Every row comes from one small tree of marks. The marks that hang from a mark follow it in brackets, in the order of their numbers. Every link used is in the known rows. Which tree was each row made from?
Known rows:
j912{j412}: 4.135	-3.523	-0.396	-0.545	-3.201	-0.046	-0.975	-0.906	-1.690	-4.747	0.414	1.640	0.752	1.351	1.086	-1.438	-0.965	0.162	2.928	1.148
j594{j453 j502{j169 j412{j912}}}: 0.318	-2.585	-1.832	-3.423	-2.374	1.197	0.477	-0.417	1.575	-1.622	-1.870	4.170	-3.319	0.973	1.623	-1.719	0.877	3.081	1.134	-0.262
j502{j169 j412{j912} j594{j453}}: -0.356	-0.794	-1.111	-2.429	-4.674	-0.260	1.483	-0.374	0.749	0.594	0.110	1.293	-1.611	-0.843	-2.675	0.811	1.158	7.055	3.438	-1.829
j594{j502}: 3.074	-3.423	-2.019	-1.416	-2.357	1.166	-0.224	-2.044	1.397	-5.833	-0.614	3.530	-0.697	2.762	1.432	0.055	0.489	-0.200	2.894	-0.523
j12{j912}: 2.594	-3.644	-1.437	1.070	-3.835	1.234	-2.220	-0.590	-1.280	-3.516	-0.629	1.183	0.921	0.885	-0.694	0.602	-0.105	1.508	3.301	-0.666
j453{j594}: 3.276	-4.175	-2.028	-2.208	-4.987	-0.525	-0.031	-1.633	1.934	-5.491	2.490	1.731	0.854	1.443	0.176	1.857	0.369	1.514	2.703	0.139
j912{j12}: 5.608	-3.759	-2.485	-2.560	-2.913	0.074	-0.263	-2.523	-0.560	-4.968	-0.282	1.472	-1.040	1.741	0.076	0.244	-0.572	-0.401	2.642	0.285
j502{j169{j12{j412 j912}} j594{j453}}: 0.824	-1.598	-1.195	-2.031	-3.541	-0.997	-0.131	-2.655	-0.489	0.394	1.632	2.117	-0.265	-0.444	-2.583	-0.393	-1.122	5.075	1.231	-1.107
j12{j412}: 3.379	-3.128	-1.820	0.753	-3.546	0.147	-0.412	0.744	-1.698	-4.347	-0.816	1.073	1.066	1.265	0.595	-1.099	-0.247	0.560	3.272	0.504
j453{j169{j12} j594{j502{j412{j912}}}}: 1.583	-3.045	-0.117	-5.529	-3.015	1.500	1.814	-3.449	2.210	-4.836	2.875	-1.561	0.737	-0.467	2.387	1.067	-1.641	1.870	-1.296	-0.256
j412{j912{j12{j169}}}: 3.650	-3.000	-0.728	-0.923	-3.041	0.835	-3.014	-2.243	-1.916	-2.996	-1.709	0.404	-0.710	0.728	-1.375	0.760	-0.891	0.574	1.574	-0.275
j594{j502{j169{j12}}}: 2.393	-2.008	-1.265	-2.417	-1.424	0.673	-0.280	-4.167	1.054	-4.422	-0.353	3.775	-0.652	2.520	0.316	-0.928	-0.353	0.478	2.415	-0.547
j594{j169 j453}: 0.790	-3.517	-1.837	-4.634	-0.503	-0.965	0.293	-0.584	1.091	-3.125	-1.087	6.754	-1.399	1.825	1.975	-1.348	0.296	3.505	2.339	0.125
j412{j912{j12}}: 5.195	-3.744	-1.619	-0.753	-4.375	1.312	-3.086	-1.702	-1.687	-3.843	-1.365	0.409	-0.401	0.678	-0.773	0.486	-0.853	-0.504	2.145	0.120
j453{j169}: 1.588	-2.888	-0.865	-1.968	-1.172	0.039	-0.005	-2.665	0.802	-4.675	-0.180	1.136	1.359	1.144	0.314	1.100	-0.422	2.048	2.574	-0.681
j502{j169{j12{j912}} j412 j594{j453}}: -0.109	-0.316	-0.928	-3.614	-3.559	-0.168	3.299	-1.541	0.400	0.071	1.548	0.763	-0.819	-1.268	-1.630	-0.192	-0.420	7.357	2.851	-1.949
j594{j453{j169{j12{j412}}} j502}: 1.416	-3.854	-1.751	-4.441	-0.616	1.044	0.807	-1.931	1.562	-3.715	-0.260	3.339	-1.535	0.806	3.834	-1.847	-1.474	1.343	-1.397	0.176
j502{j169{j12{j912}} j412}: 1.104	-0.054	-0.282	-2.176	-2.368	0.780	2.079	-1.859	-1.034	-2.259	-0.394	0.197	0.477	-0.087	-0.683	-1.440	-0.652	4.287	4.228	-0.965
j502{j412 j594{j169{j12} j453}}: 0.701	-1.263	-1.297	-5.408	-2.661	-0.183	5.058	-0.021	1.248	-2.707	1.560	2.032	-0.696	-0.496	1.249	0.027	-0.117	6.730	3.382	-1.752

Which tree is each row?
2.568	-3.468	-1.220	-2.760	-4.671	0.389	-1.002	-2.720	1.353	-3.839	1.998	1.450	-0.202	1.222	0.154	0.426	-0.283	0.545	0.227	0.452 : j453{j594{j502{j169{j12{j412{j912}}}}}}
1.800	-3.050	-1.578	-2.359	-3.708	-0.267	0.456	-1.394	0.551	-2.237	1.588	1.069	0.301	-0.590	-0.426	1.071	-1.071	4.165	1.082	-1.234 : j502{j594{j453{j169{j12{j412{j912}}}}}}
0.157	-2.596	-0.980	-6.550	-0.107	1.735	2.610	-0.622	0.877	-2.798	-0.793	4.586	-2.558	0.585	4.569	-3.017	-0.898	3.328	-0.204	-0.274 : j594{j169{j12{j912}} j453 j502{j412}}
0.393	-1.443	-1.125	-4.875	-2.985	0.211	4.403	0.232	0.714	-2.006	1.456	1.495	-0.711	-0.875	0.928	0.072	-0.193	6.842	2.900	-1.816 : j502{j412 j594{j169{j12{j912}} j453}}
1.611	-2.938	-1.347	-5.148	-0.281	-0.553	1.054	-0.770	-0.408	-3.167	-0.428	5.189	-0.506	0.811	3.098	-3.071	-1.713	2.926	0.956	0.608 : j594{j169{j12{j412}} j453}
4.091	-3.063	0.348	-2.860	-1.326	-0.658	-0.815	-2.857	-2.857	-2.980	-0.015	0.383	-1.643	1.210	0.127	-1.281	-1.762	0.048	0.047	1.366 : j912{j12{j169} j412}
1.157	0.480	-0.075	-2.387	-4.407	0.423	2.067	-2.384	-0.397	-1.056	1.117	-0.896	0.461	-1.050	-2.846	0.668	-0.495	5.860	4.026	-2.170 : j502{j169{j12} j412{j912} j594}
4.394	-2.816	-0.205	-0.998	-2.936	1.393	-0.847	-2.339	-2.569	-4.629	1.067	-0.014	2.033	-0.050	1.267	-1.734	-3.141	0.576	1.881	0.185 : j169{j12{j912{j412}}}
1.781	-4.012	-1.381	-4.592	-3.172	-0.124	0.238	-2.390	2.726	-5.046	1.963	3.755	-0.676	2.371	1.320	1.116	0.852	1.129	1.076	0.175 : j453{j594{j169 j502}}
1.399	-3.290	-1.410	-3.572	-1.469	0.625	-0.867	-2.570	0.706	-1.923	-0.385	4.903	-2.466	1.279	1.864	-2.685	-0.997	1.577	-0.518	0.452 : j594{j453 j502{j169{j12{j912{j412}}}}}
2.088	-3.675	-1.748	-3.021	-4.202	-0.243	-0.389	-2.993	2.767	-4.402	2.084	2.864	-0.661	2.162	-0.117	1.358	0.903	1.107	1.433	0.092 : j453{j594{j502{j169}}}
1.044	-2.953	-1.936	-3.651	-2.684	-1.316	1.125	-1.306	1.702	-2.585	1.229	4.723	-0.785	1.139	-0.557	1.237	0.604	4.948	2.948	-1.395 : j502{j594{j169 j453}}
1.173	-3.156	-1.935	-3.556	-1.361	0.652	-0.629	-2.725	1.372	-2.206	-0.647	5.286	-2.420	1.472	1.548	-2.032	-0.607	1.934	0.088	-0.105 : j594{j453 j502{j169{j12{j912}}}}
1.964	-2.059	-0.811	-2.316	-3.121	-0.301	0.777	-1.998	-0.469	-2.951	1.727	1.675	1.064	0.523	-1.134	0.919	-0.730	3.662	2.788	-1.487 : j502{j594{j169{j12{j412 j912}}}}
1.770	-2.519	-0.348	-4.233	-0.245	1.567	-0.092	-3.299	0.096	-4.512	-0.392	4.041	-0.462	2.059	2.236	-1.477	-1.079	0.581	0.999	-0.533 : j594{j169{j12{j912}} j502}
2.119	-3.650	-1.159	-5.374	-3.861	0.731	0.951	-1.587	1.926	-4.257	1.495	1.812	-1.588	1.307	1.549	0.825	0.703	1.330	0.431	0.302 : j453{j594{j169 j502{j412{j912{j12}}}}}
3.349	-2.667	-1.118	-1.935	-1.477	-0.497	-0.236	-1.825	-2.266	-2.935	-1.106	0.311	-1.387	1.312	-0.498	-0.470	-0.935	0.639	0.811	0.408 : j912{j12{j169 j412}}
2.305	-3.553	-0.809	-3.767	-3.728	-0.207	0.048	-1.780	0.317	-4.183	2.499	1.544	1.068	0.724	0.886	0.240	-0.883	1.849	0.886	0.486 : j453{j594{j169{j12{j412 j912}}}}
1.218	-3.255	-1.405	-6.040	0.267	0.584	1.120	-1.459	0.734	-3.413	-0.695	6.051	-2.117	1.596	4.369	-3.466	-1.334	1.492	-0.851	0.548 : j594{j169{j12{j412}} j453 j502}
2.422	-3.353	-1.491	-3.812	-4.873	0.610	0.327	-2.187	1.955	-3.605	1.626	0.908	-1.577	1.125	0.140	1.066	0.752	1.276	0.779	0.212 : j453{j594{j502{j169 j412{j912{j12}}}}}
-0.623	-2.074	0.524	1.961	-1.775	0.382	-2.201	0.382	-3.724	-0.585	-1.817	-0.475	0.424	0.295	-1.518	-0.407	-0.593	2.996	0.684	-0.508 : j12{j169 j412 j912}
0.766	-2.937	-1.567	-5.566	-0.657	1.599	3.208	-1.165	2.177	-3.921	-0.297	2.415	-1.924	0.214	4.487	-1.708	-0.979	2.942	-0.273	-0.419 : j594{j453{j169{j12}} j502{j412}}
1.300	-3.308	-1.169	-5.636	-0.221	1.015	0.172	-1.297	0.254	-2.964	-1.042	5.541	-2.132	1.207	4.067	-3.408	-1.533	1.301	-1.228	0.593 : j594{j169{j12{j412{j912}}} j453 j502}
